Every row comes from one small tree of marks. Brackets hold a mark, then the marks that hang from it, in the order of their numbers. Every link used is in the known rows. Which tree was each row made from?
Known rows:
{z722 {z100 z94 z197 {z637 z969} z793}}: [-0.30 -6.39  1.46  3.13 -2.50 -0.47  0.09  2.81  1.60  1.64  1.40  3.11
 -1.16  2.08 -1.03  0.67 -0.26 -0.89  0.11 -2.19  0.88]
{z197 {z100 z94 z686 z793}}: [-0.90 -2.30  0.30  0.81 -0.67 -0.14  0.15  2.23  3.00  1.42  3.38  1.69
 -0.27 -2.13 -1.49  0.78  0.75 -0.08  0.10 -2.06  1.19]
{z100 {z637 z969} z722}: [ 0.18 -4.90  2.18  2.19 -0.18 -0.55 -0.26  1.70  1.56  0.52  0.65  1.26
 -0.62  2.12 -2.19  0.74  2.10 -2.05  0.47 -1.74  0.52]
{z686 {z100 z722}}: [-0.51 -2.59  1.54  1.52  1.00 -0.48 -0.05  0.51  1.96  0.52  1.30  0.92
 -0.08  0.37 -1.66  1.81  0.66 -1.25  0.49 -3.16 -0.05]
{z179 {z686 {z100 z94 {z637 z969} z722}}}: [-0.25 -2.86  1.52  1.47  0.69 -1.08  0.42  0.96  2.99 -0.02  1.99  1.75
 -1.69  0.95 -2.07  0.90  2.02 -1.39  0.79 -2.73  0.93]
{z686 {z100 z94 z637 z722 z793}}: [ 0.08 -4.92  2.15  2.58 -1.09 -1.80 -0.74  3.20  2.11  0.88  0.78  2.98
 -0.86  0.15 -1.27  1.49  1.17 -1.71  1.05 -3.79  0.92]
{z969 {z637 {z100 z94}}}: [-1.10 -2.45  1.15 -0.57 -0.18  0.05  0.57  0.07  2.07  1.46  2.39  0.16
 -0.37  0.53 -1.47  0.91 -0.01 -0.42  0.67 -2.18  1.02]
{z951 {z722 {z100 z197 z637}}}: [-0.97 -2.83  1.94  2.14 -1.20 -0.15  0.58  0.60  1.58  1.33  2.54  3.02
 -0.53  1.40 -1.44  1.78 -0.17 -1.97 -0.05 -3.62  0.12]
{z722 {z100 z637}}: [-0.93 -3.89  1.48  0.98 -0.10  0.26  0.40 -0.19  1.18  1.37  2.01  1.85
 -0.38  1.28 -1.04  1.43  0.35 -0.91  0.46 -2.53  0.28]
{z179 {z686 z100}}: [-0.90  0.56  0.08 -0.31  1.48  0.44  0.87 -1.30  2.78  0.23  2.02 -0.04
 -0.84 -0.23 -1.58  1.27  0.64 -0.45  0.10 -2.38 -0.04]
{z197 {z100 z94 z637 z722 z793}}: [-0.63 -5.39  1.58  1.96 -1.94 -1.40 -0.39  3.23  2.40  0.77  2.26  3.62
 -0.38 -0.86 -1.56  1.28  1.44 -1.38  0.82 -2.84  1.27]
{z969 z637}: [-1.20 -1.12  0.16 -0.78 -0.30  0.65  0.42 -0.32  1.78  1.20 -0.15 -0.77
 -0.18  0.96 -1.48  0.97  1.05 -1.25  0.23 -1.96  0.37]
{z951 {z722 {z100 z94 z197 z637 z686 z793}}}: [-0.36 -2.81  2.40  2.84 -1.99 -0.80  0.29  3.29  2.43  1.75  3.76  3.69
 -1.02 -0.16 -1.59  1.28  0.31 -1.95 -0.11 -3.92  1.13]
{z637 {z100 z94 z197 z686 z793} z969}: [ 0.17 -4.48  1.81  2.77 -1.07 -0.25  0.28  3.33  3.08  1.65  4.32  1.17
 -0.77  0.23 -1.93  0.10 -0.56 -0.06 -0.38 -1.01  1.08]
{z722 {z100 z197 z793}}: [-0.72 -3.38  1.13  1.98 -1.73  0.56  0.42  1.43  1.63  1.35  1.98  1.80
 -0.12  0.72 -1.10  1.34 -1.13 -0.65 -0.54 -2.45  0.04]
{z686 {z100 z197 z722}}: [-1.15 -4.10  1.41  3.11  0.03 -0.79  0.26  1.57  2.35  0.57  1.44  1.51
 -0.02  0.75 -1.79  2.06  0.06 -1.50 -0.02 -3.35 -0.06]
{z969 {z637 {z100 z94 z686 z722 z793}}}: [-0.22 -2.82  2.70  0.52 -0.84 -0.80  0.03  3.22  3.27  1.18  4.36  0.81
 -0.61 -1.03 -2.34  0.86  1.42 -1.39  0.69 -2.42  1.52]
{z197 {z100 z686 z793}}: [-0.94 -1.79  0.29  0.37 -0.55  0.28  0.07  1.61  3.11  1.21  3.70  1.19
 -0.07 -1.99 -1.63  1.05  1.18 -0.45  0.04 -1.40  0.49]
{z722 z100}: [-0.78 -1.89  1.03  0.26  0.53  0.97  0.68 -0.86  1.13  1.27  1.98  0.73
  0.04  0.89 -1.17  1.31 -0.55 -0.29  0.01 -2.34  0.01]

Which tree is each row?
[-0.19 -3.22  2.26  3.62 -1.32 -0.52  0.17  4.60  2.99  0.78  2.69  1.24
  0.00 -0.85 -2.56  1.13  1.13 -2.02 -0.91 -2.72  0.79] -> {z100 z197 z686 z722 z793}
[-0.17 -3.82  2.38  4.02 -1.43 -0.98  0.29  5.44  2.81  1.04  2.31  1.86
 -0.24 -0.92 -2.43  0.85  0.66 -1.65 -0.81 -3.40  1.55] -> {z100 z94 z197 z686 z722 z793}
[-0.83 -5.18  1.96  3.41 -1.87 -0.65  0.43  3.70  2.50  1.85  3.41  3.23
 -0.86 -0.13 -1.26  1.13  0.33 -1.18 -0.09 -3.08  1.39] -> {z722 {z100 z94 z197 z637 z686 z793}}
[-0.66 -4.91  1.97  2.30 -1.35 -1.47 -0.22  4.20  3.26  1.00  3.95  3.43
 -0.58 -1.92 -2.04  1.18  2.45 -1.56  0.70 -2.78  1.65] -> {z197 {z100 z94 z637 z686 z722 z793}}
[-0.29 -1.09  2.14  2.17 -1.39 -0.14  0.54  2.64  2.32  1.65  3.80  2.61
 -0.69 -0.46 -1.71  1.15 -0.42 -1.38 -0.52 -3.81  0.89] -> {z951 {z722 {z100 z94 z197 z686 z793}}}
[-0.68 -6.84  1.72  4.31 -0.81 -1.77 -0.11  2.87  2.32  0.83  0.79  2.86
 -1.06  1.97 -1.63  1.33  0.96 -1.78  0.60 -3.21  0.78] -> {z686 {z100 z94 z197 {z637 z969} z722}}
[-0.86 -3.79  1.91  1.68  0.42 -0.23  0.65  1.51  1.99  1.70  3.36  2.22
 -0.77  0.08 -1.33  1.07  0.99 -0.79  0.46 -3.05  1.37] -> {z722 {z100 z94 z637 z686}}
[-0.80 -4.00  2.58  1.94 -1.74 -0.99  0.34  4.02  3.59  1.23  4.50  1.37
 -0.57 -0.74 -2.45  1.10  0.91 -1.64  0.21 -2.59  1.55] -> {z969 {z637 {z100 z94 z197 z686 z722 z793}}}
[-0.73 -3.41  1.56  2.75 -1.25  0.01  0.65  3.13  2.40  1.70  3.36  2.08
 -0.47 -0.40 -1.39  0.98 -0.60 -0.53 -0.60 -2.95  1.13] -> {z722 {z100 z94 z197 z686 z793}}
[ 0.50 -5.24  3.15  3.54 -1.10 -0.90  0.13  4.48  3.26  1.09  4.86  1.79
 -0.72  0.14 -2.62  0.44  0.13 -0.81 -0.25 -1.64  1.32] -> {z637 {z100 z94 z197 z686 z722 z793} z969}
[-0.19 -5.46  1.81  2.39 -1.35 -1.39 -0.47  4.10  3.34  0.93  3.83  3.13
 -1.00 -0.87 -2.19  0.65  2.75 -1.46  0.78 -1.73  1.55] -> {z197 {z100 z94 {z637 z969} z686 z722 z793}}
[-0.74 -3.69  0.37  2.69 -1.43 -0.76 -0.02  2.33  2.22  1.41  0.31  1.83
 -0.50  0.22 -0.79  1.27 -1.06 -0.49 -0.06 -3.31  0.42] -> {z686 {z100 z94 z197 z793}}
[-0.42 -1.32  0.54  0.34 -0.27 -0.40  0.19  0.44  3.01  0.35  1.95  1.34
 -1.32 -0.33 -1.32  1.21  1.39 -1.15  0.47 -2.36  0.20] -> {z179 {z686 {z100 z637 z793}}}
[-0.90 -1.06  1.52  1.48 -0.67  0.45  0.79 -0.04  1.50  1.32  2.60  1.97
 -0.18  1.09 -1.60  1.69 -0.99 -1.39 -0.49 -3.53 -0.11] -> {z951 {z722 {z100 z197}}}
[-0.54 -6.41  2.07  4.22 -2.07 -2.08 -0.46  4.21  2.44  0.91  0.95  3.58
 -0.84  0.46 -1.33  1.72  0.57 -1.97  0.45 -4.05  0.88] -> {z686 {z100 z94 z197 z637 z722 z793}}
[-0.25 -5.87  2.77  4.78 -2.15 -1.71  0.01  6.13  2.94  1.10  2.43  3.10
 -0.64 -0.62 -2.29  0.96  1.68 -2.42 -0.31 -3.57  1.85] -> {z100 z94 z197 z637 z686 z722 z793}
[ 0.21 -5.38  2.24  2.63 -0.34 -1.03 -0.13  2.53  1.45  0.76  0.16  1.86
 -0.86  2.01 -2.00  0.46  1.70 -1.70  0.54 -2.49  1.30] -> {z100 z94 {z637 z969} z722}
[-0.70 -4.94  1.47  1.52 -1.80 -0.96 -0.50  2.53  2.48  0.63  2.74  3.07
 -0.17 -0.75 -1.72  1.55  1.81 -1.69  0.68 -2.24  0.56] -> {z197 {z100 z637 z722 z793}}
[-0.16 -4.08  3.15  3.12 -0.87 -0.62  0.31  3.88  3.36  0.94  5.52  1.62
  0.01 -1.12 -2.57  1.40  0.13 -1.26 -0.52 -2.25  0.73] -> {z637 {z100 z197 z686 z722 z793}}
[-1.35 -4.79  1.73  2.32 -0.02 -1.29  0.26  2.96  3.10  0.93  4.30  3.03
 -0.41 -1.43 -2.17  1.39  2.48 -1.41  0.67 -3.00  1.66] -> {z197 {z100 z94 z637 z686 z722}}
[-1.10 -3.69  1.87  2.63  0.31 -0.24  1.07  2.09  2.86  1.63  4.65  1.16
 -0.12 -0.55 -1.93  1.00 -0.96 -0.02 -0.48 -2.49  1.27] -> {z637 {z100 z94 z197 z686}}
[-0.13 -5.64  2.54  3.34 -0.43 -0.63  0.49  2.20  2.20  0.88  3.17  1.55
 -0.38  1.77 -2.33  0.70 -0.80 -0.51 -0.15 -1.84  0.93] -> {z637 {z100 z94 z197 z722} z969}
[-0.85 -0.91  0.12  1.16 -0.55 -0.01  0.70  0.75  3.27  0.34  2.01  0.86
 -0.94 -0.29 -1.50  1.29  0.04 -0.80 -0.44 -2.41 -0.05] -> {z179 {z686 {z100 z197 z793}}}
[-0.92 -3.17  2.10  3.59  0.13 -0.30  0.80  3.15  2.76  0.70  2.93  0.85
  0.19 -0.31 -2.79  1.33  1.15 -1.95 -0.87 -2.90  0.78] -> {z100 z197 z686 z722}
[-0.05 -5.05  2.88  3.12 -1.69 -0.95  0.20  3.57  2.31  1.04  3.44  2.32
 -0.02 -0.10 -2.00  1.19 -1.21 -0.74 -0.28 -2.95  1.06] -> {z637 {z100 z94 z197 z722 z793}}
